Each row was made from one small tree. The marks that hang from a mark follow it in brackets, in alphabetical order. Every link used is in the known rows. Write each row's tree.
Known rows:
H{C{R}}: [  5  37  10  28 -21 -35 -25  -4  -9  24  43  17  -2 -12 -21 -12  25  27
  14   7]
C{F}: [ 15  24  27  25 -19 -44 -29  16  22  47  21  15  25 -36 -26 -15   1  28
  -8  22]
H{C}: [ 15  32  20  19 -25 -26 -42   8  -5  39  30  10  15 -20 -42   2  11  26
   2  18]
S{B}: [ 15  10  50   3 -38  -1 -41  12  15  31  19  12  18  -1 -39   0   4   6
   5  21]
A{F{C{J R}} H}: [ -4  44  42  42 -39 -32   7 -24  21  30  41  15  -5 -32  18 -39  51  59
  11  10]
C{F{A} H J R}: [-43  43  23  47 -44 -44  10  -4   6  16  49  12 -10 -24  16 -37  39  42
   1   6]
C{J}: [ -2  21  44  -5 -37 -21 -28   8  21  61  22   4  14  -7 -27 -25  16  24
  -8  18]
A{F H{C{R}}}: [ 22  54  15  70 -21 -40 -20  -6  -4  31  52  20 -13 -21 -10 -19  36  54
  16  12]
F{A{H{C}}}: [-16  56  10  45 -17 -15 -21  22 -18  23  22  15  20 -16 -32  14  42  55
  -3  27]
A{F{C{H}}}: [  3  25  40  49 -62 -12 -15  -8  28   2  34  11   9 -56 -20  -5   3  30
   4   7]
R{C{F}}: [  5  34  12  31 -19 -39 -15  13  13  50  35   4   9 -30  -6 -18 -12  19
   4  24]
F{C}: [ -6  22  34   9 -34 -10 -17   4  19  18  13  11  32 -39 -27   1   9  25
  -3  16]
A{F{C{R}}}: [  0  24  33  45 -35 -27   3 -23  22   9  33  17   2 -46   1 -21  20  33
   3   3]
S{B{F{A{H}}}}: [-35  25  42  24 -18  35 -16  11 -12  10  -4  17  26   9 -34  36  35  22
   5  20]
C{F H J R}: [ -8  38  31  32 -48 -51 -11  -5  20  31  60  13 -15 -22  13 -46  26  37
  15   3]
H{C{F J}}: [ 19  35  28  22 -22 -61 -33  -8  -6  65  38  -2   8 -28 -16 -34  26  49
   1  20]
H{C{F{A} R}}: [-19  46  -3  59 -11 -57   0 -10 -19  15  37  15   2 -31   0 -14  39  47
  -2  11]
R{C{F{A} H J}}: [-40  49  21  47 -48 -30   8   6   0  32  49  -7  -9 -20  15 -29  12  34
   0  20]
B{F{C}}: [-23  13  33   1 -22  12 -13 -11   5  13  -5  11  37 -34 -35  23  10  14
   2   5]
H{C{F{A} J R}}: [-25  47  11  46 -18 -62   3 -20 -22  33  41   4  -7 -20  13 -38  52  55
  -3  10]

Which tree is each row?
[-26  35  21  50 -40 -29 -10  18  13  10  28  14  16 -40 -17  -2   9  35
 -10  17]  C{F{A} H}
[  2  32  39  24 -48 -42 -25   7  23  47  45   6   4 -29  -9 -34  12  37
   4  14]  C{F H J}
[-16  33  43  44 -67 -26   6 -32  23   7  56   8 -17 -39  16 -39  31  39
  13  -4]  A{F{C{H J R}}}
[  7  41  17  31 -19 -73 -19 -22  -8  50  53   4 -10 -20   8 -47  40  47
  11   8]  H{C{F J R}}
[-24  57  25  31 -25 -22 -16  10 -19  44  27   4  10  -5 -20 -10  57  62
  -4  26]  F{A{H{C{J}}}}
[-55  35  40  19 -62  -3   7  -3   9   0  25   2  15 -32  -4  -8  34  41
  -6  11]  F{A C{H J}}
[ 21  56  28  33 -19 -59 -33   3  -8  66  42   5   7 -25  -8 -30  43  68
   9  25]  A{H{C{F J}}}
[ -3  31  29  19 -23 -59  -8  -9  17  53  42  12  -4 -20   9 -49  28  36
   2  10]  C{F J R}
[ 10  38  40  48 -34 -15 -13   2  24  24  20  16  22 -49 -14  -4  22  51
   0  24]  A{F{C} H}
[-38   5  45  12 -23  29 -17  -1 -10  10  -9  10  27   4 -40  31  19   3
  -5  12]  S{B{F{A}}}
[-35  45  26  32 -27   0   6  18   8   2   6  18  38 -37 -14  16  40  53
  -8  24]  F{A{H} C}
[-31  36  35  15 -62 -19   3 -18  16   3  52  12  -6 -26  12 -31  35  32
  19  -2]  F{C{H J R}}
[  1  35  27  18 -26 -45 -10   1  10  69  41  -7  -1 -18   7 -41   3  29
   2  25]  R{C{F J}}
[-27  53   8  58  -8 -42   8  16   5  18  30  29  10 -26   8 -12  43  55
  -3  19]  C{F{A{H}} R}
[-76  31  16  36 -38  18  25 -17  -8 -40  19  20  12 -29  -3  24  33  20
  12 -12]  B{F{A C{H R}}}
[-57  16  27  14 -19  20   9  -9  -4  -6 -16   9  40 -33 -28  33  24  21
 -11   8]  B{F{A C}}
[-48   7  46   8 -26  34   0 -18 -11 -16 -14   7  35 -16 -25  34  29  12
  -1   8]  S{B{F{A C}}}
[ 14  56  29  56 -29 -47 -18 -19  -4  50  58  11 -23 -12   2 -41  53  63
  16  11]  A{F H{C{J R}}}
[-26  30  32  24 -24 -44  -5   3  10  50  14   3  18 -26  -8 -28  28  44
 -24  23]  C{F{A} J}
[ -3  43  13  45 -41 -32 -15  17  14  29  56   5  -3 -32  -3 -15 -15  18
  17  17]  R{C{F H}}
[-60  36  39  11 -22  16  15  -8  -9  18  -6   5  32 -20  -9  16  56  49
  -4  15]  B{F{A{H} C{J}}}
[-32  55  22  44 -15 -48  15   4   5  38  34  18   2 -16  21 -36  57  65
  -3  20]  C{F{A{H}} J R}
[-63  41  30  28 -59  -9  23 -15   4 -14  40  11  -2 -25  18 -21  47  40
   5   0]  F{A C{H J R}}
[-23  59   4  58 -12 -29   7  27   0  35  29   9  13 -25   5  -5  18  45
  -2  34]  R{C{F{A{H}}}}
[-69  24  17  23 -16  12  24 -22  -8 -19  -1  16  22 -26  -7  20  37  21
   0  -4]  B{F{A C{R}}}
[-56  14  45  23 -52  41  -2 -13 -13 -36   4   8  25 -19 -22  40  25  12
  11   1]  S{B{F{A C{H}}}}
[ 12  62  17  43 -15 -67 -17  -8 -10  51  59  13 -10 -17  14 -42  57  68
  21  16]  A{H{C{F J R}}}
